Each row was made from one small tree. The marks that hang from a mark follow it in brackets, in the order of their numbers. Every link used is in the known rows. Write each row's tree.
Known rows:
k_462[k_344[k_752[k_599] k_957]]: [ 0.27  1.06 -0.51  0.51 -1.23 -2.32  0.64  0.23  1.88  1.47 -1.77 -0.16
 -0.56 -0.66  0.78 -0.66 -1.19  2.15 -0.38 -0.14 -0.67]
k_599[k_752[k_344[k_462[k_154[k_62 k_247]] k_957]]]: [-1.03  2.43  1.35 -0.30  1.40 -3.53  3.59 -1.58  1.04  2.04 -2.00 -0.78
 -1.65  0.71 -0.54 -2.35 -0.39  0.05 -1.76  0.61 -0.35]
k_462[k_154 k_344]: [-0.29 -0.43  1.31  0.89  2.87 -2.38 -1.08  1.94  0.75  2.26 -3.17 -1.67
 -1.92 -1.59  2.52  1.53 -1.21 -0.15 -0.90 -0.20 -0.03]
k_154[k_62 k_247 k_462[k_344[k_752[k_599] k_957]]]: [-1.25  2.19 -0.92 -2.26  0.37 -2.83  2.71 -1.05  1.52  1.15 -1.59 -2.18
 -0.31  0.48 -1.03 -1.70 -0.62  0.72 -0.93  0.16 -0.55]
k_462[k_154[k_62 k_247] k_344[k_752[k_599] k_957]]: [-1.21  2.34  1.05 -0.93  0.93 -2.17  3.85 -0.43  1.69  2.37 -0.50 -1.60
  0.63 -1.30 -0.57 -3.53 -1.02  0.32 -1.89  0.01 -0.27]
k_599[k_752]: [-0.13  0.21 -0.03  0.48  0.02 -2.88 -2.17 -0.25  2.13  1.41 -5.98 -1.18
 -3.22  0.50  2.13  5.24 -1.47  1.66 -0.30  0.27  0.31]
k_599[k_752[k_344]]: [-0.33  1.42 -0.28  1.31 -1.21 -3.20 -2.24 -1.23  2.62  1.47 -4.41 -0.37
 -2.87  0.24  1.54  4.57 -0.79  2.74 -0.71  0.29 -0.35]
k_62[k_154[k_247 k_462]]: [-0.83  0.70  0.55 -2.26  2.20 -2.31 -2.99 -0.54  0.17  0.72 -6.34 -3.21
 -3.63  1.77 -0.90  4.73 -1.58 -0.10  0.74 -0.36 -0.47]
k_62[k_154[k_247 k_462[k_344[k_752[k_599] k_957]]]]: [-0.53  1.81 -0.33 -2.13  0.03 -1.60  0.82 -0.90  0.51  0.59 -2.36 -1.26
 -1.74  0.70 -1.41 -1.72 -1.22  1.10  1.27  0.20 -1.37]
k_957[k_344[k_462[k_154[k_62 k_247]] k_752[k_599]]]: [-0.69  1.72  1.18 -1.57  1.30 -2.08  1.51 -0.57  0.46  1.74  0.88 -2.28
  0.11  0.27 -2.35 -2.64 -0.77  1.27 -1.11  0.30 -0.50]
k_154[k_62 k_247 k_462[k_344[k_957]]]: [-1.15  0.99 -0.04 -1.93  3.16 -3.65  2.27  0.35  0.60  1.38 -4.25 -3.17
 -1.72  0.91 -0.07  0.68 -0.59 -1.28 -0.88 -0.09  0.19]
k_957[k_344[k_462[k_154] k_752]]: [ 0.84  0.03  1.23 -0.18  2.36 -2.94 -1.38  1.32 -0.37  1.68 -0.30 -1.40
 -2.16  0.43  0.35 -0.74 -0.57  1.17 -0.35 -0.15 -1.19]
k_462[k_154[k_62] k_344[k_752[k_599] k_957]]: [-0.52  1.65  1.07  0.11  0.46 -2.02  2.75  0.10  1.72  1.89 -0.88 -1.07
  0.31 -1.64  0.58 -3.47 -1.32  0.44 -1.81  0.18 -0.31]
k_154[k_62 k_247 k_462[k_344[k_752[k_599]]]]: [-1.79  2.07 -1.26 -2.20  0.55 -2.10  1.06 -1.09  1.56  1.24 -0.80 -2.58
 -0.41  0.06 -0.79  0.27 -0.68  1.47 -0.99  0.24 -0.76]
k_957[k_344[k_462[k_154[k_62 k_247]] k_752]]: [-0.45  1.22  1.57 -1.56  3.36 -2.92  1.40  0.12 -0.16  2.00  0.25 -2.92
 -1.11  0.84 -1.62 -1.61 -0.28  0.13 -1.23  0.17 -0.71]
k_957[k_344[k_462[k_154[k_247]] k_752[k_599]]]: [-0.06  1.17  0.80 -1.07  0.97 -2.17 -0.05  0.01  0.12  1.90  0.64 -1.33
 -0.73  0.20 -1.55 -1.74 -0.70  1.98 -0.31 -0.22 -0.99]
k_154[k_62 k_247 k_462]: [-1.54  1.17  0.01 -2.40  2.55 -3.32 -0.97 -0.68  1.08  1.13 -5.44 -4.12
 -2.18  1.50 -0.58  4.90 -0.99 -0.48 -1.53 -0.37  0.31]
k_462[k_154[k_62] k_344]: [-0.89  0.36  1.73  0.39  3.27 -2.28  0.54  1.30  1.08  2.12 -2.83 -2.61
 -1.22 -1.57  1.76  0.80 -1.21 -0.96 -1.76  0.26  0.39]
k_957[k_344[k_462[k_154] k_752[k_599]]]: [ 0.66  0.50  0.82 -0.06  0.47 -2.10 -1.11  0.66  0.10  1.36  0.28 -0.81
 -1.00 -0.04 -0.42 -1.69 -1.07  2.10 -0.31 -0.11 -0.98]
k_599[k_752[k_344[k_462 k_957]]]: [ 0.48  1.20 -0.10  1.04 -0.73 -3.73  0.36 -0.87  1.20  1.13 -3.17  0.71
 -2.69  1.35  0.67  0.42 -0.53  1.91 -0.25  0.29 -0.85]
k_154[k_247 k_462]: [-0.91  0.53 -0.30 -1.84  2.22 -3.42 -2.59 -0.04  0.76  1.31 -5.84 -3.07
 -2.86  1.47  0.40  5.65 -0.94  0.27 -0.65 -0.92 -0.17]

Write each row's tree:
[ 0.37  0.67  0.07 -1.17  1.41 -2.40 -0.36  0.41  0.12  0.42 -3.22 -1.31
 -3.16  1.03  0.53 -0.72 -1.09  0.29  1.09  0.27 -1.61]	k_62[k_154[k_462[k_344[k_752 k_957]]]]
[-0.38  1.80  0.95  0.09  1.03 -3.58  1.98 -0.99  0.71  2.21 -2.22  0.21
 -2.31  0.63  0.04 -1.61 -0.25  0.82 -0.87  0.02 -0.76]	k_599[k_752[k_344[k_462[k_154[k_247]] k_957]]]
[ 0.60  1.14 -0.38 -0.31 -1.33 -2.61 -0.11 -0.42  1.01  1.05 -1.89  0.01
 -0.66  0.82 -0.46 -0.54 -1.53  2.10 -0.42 -0.50 -1.04]	k_344[k_462 k_752[k_599] k_957]
[-0.54  0.51  2.17 -1.28  4.05 -3.05  1.03  0.78 -0.40  2.00 -1.81 -3.35
 -1.52  0.71 -1.51 -0.23 -0.76 -0.83 -0.99  0.29  0.32]	k_957[k_344[k_462[k_154[k_62 k_247]]]]
[-0.31  1.00  0.62  1.13  0.67 -2.85 -0.96 -0.52  0.91  1.74 -1.81  0.24
 -2.67 -0.15  1.55  0.42 -0.60  1.63 -0.86  0.30 -0.97]	k_599[k_752[k_344[k_462[k_154]]]]
[-0.94  0.41  0.28 -1.75  2.85 -1.88 -1.34  0.38 -0.08  0.90 -4.27 -2.83
 -3.37  0.84 -0.35  2.48 -1.14 -0.18  1.28  0.24 -0.68]	k_62[k_154[k_247 k_462[k_344]]]
[ 0.14 -0.25 -0.35 -0.38  2.18 -3.73 -0.39  1.55  0.32  1.09 -4.80 -1.63
 -2.79  0.66  1.89  1.48 -0.80 -0.41 -0.02 -0.41 -0.27]	k_154[k_462[k_344[k_957]]]
[-1.01  1.89  1.43 -0.93  2.90 -2.97  3.66  0.20  1.18  2.72 -1.23 -2.22
 -0.44 -0.71  0.17 -2.56 -0.50 -0.83 -2.01  0.00 -0.47]	k_462[k_154[k_62 k_247] k_344[k_752 k_957]]
[-0.06  0.95  0.52 -0.28  0.13 -1.69 -1.36 -0.09  0.62  1.69 -0.57 -0.37
 -0.62 -0.54  0.41 -0.72 -1.65  1.89 -1.28 -0.63 -1.11]	k_344[k_462[k_154] k_752[k_599]]
[ 0.24  1.53 -0.02  0.87 -1.89 -3.00 -0.41 -0.74  1.00  0.99 -2.38  0.44
 -0.76  0.47 -0.96  0.10 -1.24  2.08 -0.41 -0.49 -0.69]	k_752[k_344[k_462 k_957] k_599]
[-0.61  1.61 -1.00 -1.22 -0.19 -2.66  1.75 -0.35  1.47  0.68 -1.87 -1.58
 -0.57  0.25  0.13 -1.64 -0.95  0.98 -0.94  0.25 -0.61]	k_154[k_62 k_462[k_344[k_752[k_599] k_957]]]
[-1.43  2.04  1.60 -0.62  2.39 -2.99  0.82 -0.86  0.57  2.26 -1.06 -2.26
 -0.87  0.03 -1.38  0.14 -0.48 -0.09 -2.15 -0.20 -0.58]	k_752[k_344[k_462[k_154[k_62 k_247]]]]
[ 0.17  1.46  1.23  0.97 -0.54 -2.81  0.08 -0.26  0.70  1.56 -1.72  0.46
 -0.49 -0.46 -0.29 -1.94 -1.23  1.26 -1.18 -0.78 -0.59]	k_752[k_344[k_462[k_154] k_957] k_599]
[-1.10  2.67  1.49 -0.47  0.23 -2.81  2.78 -1.45  0.96  1.84 -1.03 -1.10
  0.37 -0.03 -2.31 -2.83 -0.92  0.24 -2.02 -0.37 -0.19]	k_752[k_344[k_462[k_154[k_62 k_247]] k_957] k_599]
[ 0.47  0.59 -0.07  0.43  0.74 -3.26  0.49  0.91  1.30  1.81 -2.43 -0.80
 -1.49 -0.15  1.57  0.28 -0.74  1.14 -0.42 -0.10 -0.96]	k_462[k_344[k_752 k_957]]
[-1.00  0.30  1.36 -0.05  3.40 -2.38 -0.06  1.26  0.73  2.90 -2.85 -2.19
 -1.73 -1.28  1.36  1.59 -0.88 -0.31 -0.91 -0.37 -0.08]	k_462[k_154[k_247] k_344]
[-0.16  1.69  1.10 -0.78  0.26 -2.33  2.01 -0.62  0.93  1.49 -0.97 -0.87
  0.27 -0.14 -0.63 -3.42 -1.67  0.39 -2.16 -0.29 -0.55]	k_344[k_462[k_154[k_62]] k_752[k_599] k_957]
[-0.83  1.09 -0.26 -2.19  2.12 -1.76 -1.06 -0.34  0.23  1.04 -2.24 -2.40
 -2.95  1.03 -0.48  1.15 -0.73  0.83  1.12  0.34 -1.64]	k_62[k_154[k_247 k_462[k_344[k_752]]]]
[ 0.76  0.56  1.22 -0.33  1.93 -3.26  0.26  0.76  0.02  1.81 -1.84 -0.53
 -1.66  0.46  0.92 -1.58 -1.15  0.11 -1.34 -0.75 -1.24]	k_344[k_462[k_154] k_752 k_957]
[-0.59  1.77  1.55 -1.83  2.83 -3.19  2.92 -0.51  0.25  2.28 -1.25 -2.11
 -0.74  0.86 -1.04 -2.48 -0.89 -0.85 -2.21 -0.38 -0.84]	k_344[k_462[k_154[k_62 k_247]] k_752 k_957]
[-0.20  0.59 -0.33 -1.18  1.66 -1.70 -2.18  0.28  0.24  0.44 -2.46 -1.81
 -3.23  0.68  0.69  1.29 -1.03  1.03  1.06  0.46 -1.73]	k_62[k_154[k_462[k_344[k_752]]]]
[-1.22  1.54 -1.58 -1.75  0.17 -2.16 -0.60 -0.52  1.29  1.41 -1.03 -1.68
 -1.12  0.06  0.04  1.09 -0.57  2.25 -0.21 -0.29 -1.18]	k_154[k_247 k_462[k_344[k_752[k_599]]]]
[-0.24 -0.21  0.33 -0.83  2.31 -1.81 -2.48  0.97 -0.06  0.41 -4.53 -2.24
 -3.54  0.56  0.75  2.52 -1.40  0.01  1.27  0.31 -0.73]	k_62[k_154[k_462[k_344]]]
[-1.64  0.80 -0.32 -1.82  3.31 -3.01  0.55  0.19  0.85  1.45 -3.42 -3.68
 -1.87  0.60  0.18  2.61 -0.52 -0.54 -0.85  0.10  0.03]	k_154[k_62 k_247 k_462[k_344]]
[-0.07  0.51  2.10 -0.39  3.03 -3.22  1.47  0.82 -0.04  1.57 -3.66 -2.01
 -1.23  0.41  0.24 -1.04 -1.51 -1.70 -2.00 -0.31  0.17]	k_344[k_462[k_154[k_62]] k_957]
[ 0.47  1.11  0.80 -0.28 -0.03 -2.34  0.34  0.14  0.48  1.61 -1.24  0.02
 -0.56 -0.12  0.17 -2.55 -1.54  1.19 -1.23 -0.69 -1.00]	k_344[k_462[k_154] k_752[k_599] k_957]
[-0.03  1.78  0.22  1.28 -2.49 -3.15 -1.20 -0.90  2.34  1.19 -4.25 -0.19
 -0.87 -0.07 -0.40  2.32 -1.27  2.29 -0.80 -0.76 -0.09]	k_752[k_344[k_957] k_599]
[ 0.27  0.59  1.14  0.58  1.98 -3.04  1.02  1.50  0.89  2.31 -1.87 -0.71
 -1.45 -1.02  2.20 -1.70 -0.73  0.07 -1.18 -0.35 -0.90]	k_462[k_154 k_344[k_752 k_957]]
